In the rows, 128 means zero.
Known rows, with every step that occurs:
zokof -> tizap -> nedi: [118 114 110 110 133 126  86  97 120 141 106 104 131 129 187  71 146 149
 136 114 151 128 161 171  92 129 118 124  88 134 147 106 124 192]
vese -> moro -> fome -> zigi: [180  94 128 163 112  87 105 144 164 101  45  96 103 122 113  93 119 159
  97 137 148 189 193 180 132 111 121  69  99 172  86  73 136 205]
tofi -> zigi -> fome: [132 131 144 126 114 123  72 131 132 121  71 101  92 167 155  92 117  86
 153 114  51 121 141 177 171  93 123 127 124 163 100 115 159 117]
zigi -> nedi -> tizap -> sumis: [120  97 102  90 121 133 130 145 160  95 125  97 113 161  92 110 115  96
 156  75 156 165 110 173 114 139 161 134 121 155 126  91 116 215]
fome -> moro -> goga -> zigi -> nedi: [141 132 143  95 151 139  89 151  88 116 115  80 128  72 156 175 139 105
 168  64 137 100 125 137 139 160 122 111 153 116 148 110 113 161]
zigi -> sumis: [158  87 144 127 101  92 134 125  86 117  89  93 107 182 140 105 114 133
 114 120 139 136 115 184 107 101 152 144 117 116 174  91 125 172]
nedi -> zigi: [152  91 141 117  98 136 134 124  75 135  84  92  95 114 162 106 146  92
 156 104 169 152 154 149 114 110 143 124  91 158 131 115 102 163]
nedi -> zigi -> sumis -> tizap: [144  93 162 145  83 101 160 122  98 170 111 111  92 150 124 113 156  88
 153 106 142 116 136 137 112 112 171 151  98 160 176 119  69 136]
fome -> moro -> goga: [136 132 143 114 139 117 129 135  89  98 105  95 122  91 159 147 150 119
 148  95 106 131 124 164 123 127 109 127 122 100 148 101 121 174]
vese -> moro -> fome: [185  77 144 139 145 119 129 127 186  78  60  84  94 108 140  80 131 159
  82 132 172 190 150 183 118 132 125  71 112 155 105  77 136 197]
nedi -> tizap -> sumis -> zigi -> fome -> moro: [105 184  84  87 152  98 102 110 189 112 125 120 119 132  98 146 174  82
 147  99 110 150 125 151 131 137 105 163 113 143 121 138 109 194]
zokof -> zigi -> sumis -> tizap: [148 114 124 179  97 111 111 141 126 181 105 119 127 137 121  84 134 115
 133 103 123 115 117 159 132 101 162 135 118 155 211 100  78 159]
fome -> zigi -> sumis -> tizap: [135 122 143 177  74  76 105 135 110 169 108 106 118 190  86 120 114 126
 156 119 103 132 148 171 126  77 152 149 103 151 184 101  97 152]
sumis -> zigi -> fome: [135 166 114 107 133 130  38 119 145 134 101  77  90 114 123 116 121  96
 161 129 132 151 129 183 172  83 136 120 137 135  99 148 133 151]
moro -> goga -> zigi -> nedi -> tizap -> sumis: [109 109 127  83 114 107 137 131 151 127 106  83 153 105  95 157 123  81
 164  65 161 108 137 153 115 175 156 153 137 118 120  94 154 211]
nedi -> tizap -> zokof -> zigi: [137 127 109 148 113 124 128 123 162 134  77 100 117  98 164  53 119  94
 134  83 174 117 158 156 103 142 169 115 109 122 144  83 111 208]
sumis -> zigi -> fome -> moro: [147 188 107 105 159 129  40 124 136 121 121  92  94 108 144 138 154 106
 157 109 102 148 112 161 164 108 101 123 129 137 123 150  97 149]
tizap -> nedi -> zigi -> fome -> moro -> goga: [117 155 128  82 137  88 133 125  60 148  86 139 112  60 204 153 175  77
 160 107  83 102 164 111 146 146 117 178 111 125  60 142 141 149]
zokof -> zigi -> nedi -> tizap: [123 121  95 127 119 144  88 179 131 145  92  96  95 111 128  77  93  95
 154  76 166 155 124 174 155 113 167 101 104 149 151 103  77 209]
moro -> fome -> zigi -> sumis -> tizap: [164 109 130 181 100  74 114 125 137 153  97 120 121 166  77 111 139 145
 113 132 104 145 170 161 139 109 145 125  93 158 173  93 100 175]
moro -> fome: [173  87 122 130 135 136 113 126 139  95  94  94 115  99 143  88 133 139
  97 126 158 174 142 176 128 131 119  92  98 140 140  87 116 203]
zokof -> zigi -> sumis -> tizap -> nedi: [131 133 110 165 114 103 108 140 117 219 105 131 128 124 135  61 122 129
 108 130 129 107 158 147 117 110 154 151 112 140 199  93  86 166]
nedi -> tizap -> sumis: [113 104 113 113 113 109 167 116 172 105 106 105 132 157 104 101 133 101
 130  95 158 166 133 179  82 138 129 150 102 136 145  82 135 224]
tizap -> nedi: [137 129 120 107 129 127 114 120  99 143  95  86 116 121 171  76 104 134
 114 137 165 143 161 183 109 111 124 121 109 125 134  91 129 181]
vese -> zigi -> sumis -> tizap -> nedi: [121 109 125 143 128 113 130 143 117 162 162  67 115 162 130  77 128 104
 108 144 168  82 137 171 104 141 150 162 133 121 146  96  77 174]
tofi -> zigi -> nedi -> tizap: [118 111 142 116 116 137 104 150 128 113  84  76  63 174 119  73  84  85
 156  91 114 133 134 178 157 117 148 109 105 155 123  89  99 166]
moro -> fome -> zigi: [169 105 115 150 108 107  85 134 126 125  75 100 120 124 119  99 117 143
 115 130 132 180 184 176 139 107 117  91  85 155 125  82 126 208]
sumis -> zigi: [149 152 123 124 131 139  53 117 125 134 110  57  88 121 112  97 120 122
 139 138 178 162 136 184 138  90 130  99 122 123 151 119 103 173]
tofi -> zigi -> nedi -> tizap -> sumis: [123 101 120 106 118 131 115 147 163 107  96  98 103 199  86  94 113  96
 148  85 101 127 128 163 130 136 148 125 118 187 117  80 140 185]
sumis -> tizap: [127 127 148 153 118 156 115 123 155 135 138  88 115 124 124  89 134 110
 156 103 135 154 123 184 133 102 132 116 117 147 163 109  80 147]
tofi -> zigi -> nedi: [150 111 147 123 122 158  51 162 104 115  86  73  80 170 133  84  99 110
 149  93  98 124 123 170 163 102 148  83 132 180 131  92 119 143]
moro -> fome -> zigi -> nedi -> tizap -> sumis: [149  95  84 119 107 100 103 147 172 107  94 117 125 152  60 118 119 119
 127  91 138 178 164 154 133 139 147 113  92 180 107  83 127 252]
tizap -> sumis: [145  97 112 113 112 128 121 129 142 102 110  97 150 158 120 112 144 123
 131 103 142 152 126 174  92 118 130 126 120 160 152  90 154 197]
moro -> fome -> zigi -> sumis -> tizap -> zokof: [177 106 131 179  96  68 100  98 171 137 106 115 130 155 107  91 149 144
 106 123 111 104 179 137 114 129 171 124 109 149 149  76 113 165]
goga -> zigi -> sumis -> tizap: [136 107 159 150 100 110 134  99 138 177 122  89 130 149 121 114 130 116
 139 101 155  99 136 155 112 132 145 152 122 124 204  98  96 133]

Rows:
[150 131 112 145 122 175  34 150 180 151 133  90 119  85 141  58 134 104
 164  62 140  97 122 134 152 128 194  79 158 175 151  99  74 146] | sumis -> tizap -> zokof -> zigi -> nedi
[138 116 131  99  99 127 118 129 102 134  84 111  89 113 174 126 148  63
 182  95 122 147 140 144 157 107 145 144 105 164  82 147 125 145] | nedi -> zigi -> fome
[121 154 139 108 137 103 116 136 104  93 105 116 124  88 171 163 156  92
 168  90  60 126 112 164 158 125 119 153 145 107 102 136 146 154] | zigi -> fome -> moro -> goga
[142  95 160 123  99  72 151 113  71 149  80  83 137 120 142 146 117 112
 131 118 154  83 143 163 112 136 157 169 133  79 164  93 162 162] | moro -> goga -> zigi -> sumis
[127 169  73  92 162 116  17  90 177 108 136 133 152 138 134 151 221 120
 170  77  75 122 106 130 122 135 102 137 125 172 144 164 122 182] | zokof -> tizap -> sumis -> zigi -> fome -> moro
[115 103 162 109 134 100 147 142 159 118  70  58  90  90 120 131  92  90
 159  83 191 125 145 182 132 157 162 115 139 108  81  90 139 182] | vese -> moro -> goga -> zigi -> nedi -> tizap
[125 192 103  97 148  99  65 119 150 109 117 112 143  99 111 183 185  95
 155 114  67 116 112 144 147 132 111 163 156 123 103 142 160 169] | tizap -> sumis -> zigi -> fome -> moro -> goga
[139 136 128  92 125 118 122 128  91 117  95 134  96 107 189 145 180  69
 173  78  95 145 133 118 149 122 110 138  99 166 106 145 100 143] | nedi -> zigi -> fome -> moro
[141 133 122 168 115 158  75 127 178 164 121  98 136  86 148  54 149 107
 155  83 142  95 148 141 118 129 165 103 134 153 162  96  86 155] | sumis -> tizap -> zokof -> zigi
[126 129 154 159 116  90 128 113 118 191  99 107 104 195 131  62 115 130
 103 147  82  78 156 157 121 118 138 150 106 153 176  81 114 117] | tofi -> zigi -> sumis -> tizap -> nedi
[134 156 124  98 147 130  97 107 119 127 110 117 136 101 183 148 153  95
 157  74 108 123 139 138 138 147  92 133 116 140 133 124 120 148] | goga -> zigi -> fome -> moro
[155 113 154 154 110 106 123 101 164 133 132  91 118 162 139  83 149 127
 133 101 133  87 121 159 100 131 189 143 140 125 175  89 108 139] | zigi -> sumis -> tizap -> zokof
[125 112  78 118 111 139 102 175 159 135  99 115 133 129  96  92 120  88
 146  69 152 153 120 156 129 135 164 121 118 172 154  97 106 229] | zokof -> zigi -> nedi -> tizap -> sumis
[135 115 150 102 121 137  82 148  97 130 105  61 121  77 141 147 109 102
 171  83 158 104 133 163 151 138 155 109 159 114 127 106 140 162] | moro -> goga -> zigi -> nedi
[122 145  99 110 125 115 109 106 178 124 114  81 116 148  72 109 140 101
 130 123 185 160 141 181  96 130 130 142 103 130 145 104 118 214] | nedi -> tizap -> sumis -> zigi
[144  94 164 136 130 103 145 141 137  95  63  65  98 102 141 117 120 130
 130 120 148 148 130 204 120 110 150 116 145 114  90  91 164 168] | vese -> moro -> goga
[127 156 104  80 131 110 126 118  76 151  96 144  99  99 208 122 170  86
 150  98 108 125 165 111 132 141 108 157  88 159  89 139 108 149] | tizap -> nedi -> zigi -> fome -> moro
[128 112 155 121 109 113 128 117  99 143  90  68 139  82 149 138 122 101
 152 103 159 103 154 170 122 138 127 129 132  92 136 100 159 162] | moro -> goga -> zigi
[123 111 127  97 130 141 115 154 129  99 109  79  77 141 122  90  90  96
 160  83 168 166 118 187 142 120 164 111 109 136 129  98  91 194] | zigi -> nedi -> tizap
[118 120  88 117  89  99 105 152 146 126 106 101 127 189  68 128 104  99
 172  81 136 167 151 167 124 113 153 131 104 178 120  94 128 217] | fome -> zigi -> nedi -> tizap -> sumis
[100 144 133 111 114 126 120 112 135 192 115 126 102  90 161  94 156  68
 175 112 114 117 169 130 149 119 138 153 104 177  88 144  98 123] | sumis -> tizap -> nedi -> zigi -> fome
[160 126 142 173  81  74 103 112 137 156 118  92 127 186 112 100 125 125
 149 107 110  83 158 152 104 100 183 140 120 146 163  90 113 143] | fome -> zigi -> sumis -> tizap -> zokof
[173  89 148 190 106  56 128 132 183 138  71 115 102 165  79 100 137 164
  98 140 121 155 167 173 127 111 151 109 104 173 137  76 108 171] | vese -> moro -> fome -> zigi -> sumis -> tizap
[122 134 119  84 109 113 125 123  89 167  84 124  91 105 193  98 139  84
 157 119 129 132 173 134 141 118 137 154 101 154  73 132 136 151] | tizap -> nedi -> zigi -> fome
[168 120 101 128 123 168  33 164 140 130  96  87 114  94 164  64 118 111
 144  71 159 102 126 141 144 123 193  75 156 163 133  94 109 183] | tizap -> zokof -> zigi -> nedi
[131  99 184 161 112  71 165 115 160 158  89  76 126 115 110 142 137 121
 132 112 152  86 132 170 105 141 163 150 151 110 148  90 147 125] | vese -> moro -> goga -> zigi -> sumis -> tizap
[171  70 146 118  83  90 158 122  58 143  80 107  93 165 157 118 139  99
 132 114 158 129 135 145 103 108 172 155  95 140 158 110 107 163] | nedi -> zigi -> sumis
[109 138 132 141 128 142 113 118 146 168 131  97 115 118 140  67 126 131
 132 122 144 132 153 169 121 119 121 128 110 136 147 101  96 158] | sumis -> tizap -> nedi
[145  79 125 100 102  81 136  89  56 171  88 134 111 157 191  94 169 123
 133 112 154 101 165 125  76 130 160 161  72 144 153 124 106 180] | zokof -> tizap -> nedi -> zigi -> sumis
[155  97 128 106  95  78 168 118  45 177  75 117  94 146 175  89 130 117
 106 140 170 116 172 137  91 120 161 170  87 138 141 102 118 169] | tizap -> nedi -> zigi -> sumis
[151 109 139  97 126 163  72 140 111 132 111  66 111 109 148 116 101 113
 157  76 181 130 134 161 138 130 145  89 131 153 144 104 112 163] | goga -> zigi -> nedi
[123 124 139 145 120  94 137 114 122 176 122 106 114 157 134  84 120 139
 111 139 135 114 143 168 108 116 152 158 115 131 178  96  97 148] | zigi -> sumis -> tizap -> nedi
[133 154 114 161 119 143  55 127 206 160 112 121 131  79 162  67 150  84
 172  76  96  93 138 135 158 123 172 116 154 164 123 123 112 131] | sumis -> tizap -> zokof -> zigi -> fome
[156 164  91 119 143 129  57 136 152 122  96 134 131  85 206  99 171  96
 146  67  77  97 137 123 145 138 138 119 138 153 126 116 121 162] | tizap -> zokof -> zigi -> fome -> moro
[122 129 141 141 119  94 140  97 121 209 120 104 136 137 144  96 124 129
 111 127 165  83 169 151  96 150 138 155 108 123 190  90 106 140] | goga -> zigi -> sumis -> tizap -> nedi
[141 127 147 144 123 157 101 100 187 122 144  76 119 123 147  76 149 114
 155  91 147 109 135 162 109 131 159 110 135 141 146  97 104 142] | sumis -> tizap -> zokof
[126 113 136 120 121 114 143 100 169  96 101  79 103 135 160  71 115 100
 143  89 175 126 152 176  90 144 166 131 106 102 116  82 121 192] | nedi -> tizap -> zokof
[122  98 112 102 116 125 110  97  85 167  94 120 113 112 203  80 177 117
 155 105 163 120 183 131  86 140 136 128  67 156 130 129 104 181] | zokof -> tizap -> nedi -> zigi
[114 119 109  84 117 108  90  97 107 168  91 138 115 105 212  98 179  95
 177 101 116 108 170 124 130 132 139 151  78 164  80 157 120 162] | zokof -> tizap -> nedi -> zigi -> fome
[135 179 107 150 145 143  56 130 193 148 129 141 142  77 178  90 184  90
 168  55  69  83 128 111 144 143 142 117 148 170 139 123  84 137] | sumis -> tizap -> zokof -> zigi -> fome -> moro
[108 170 120 106 137 124 122 115 121 180 126 148 107  86 186 122 194  76
 168  91  86 118 163 106 145 138 108 166  92 178 106 145  70 122] | sumis -> tizap -> nedi -> zigi -> fome -> moro
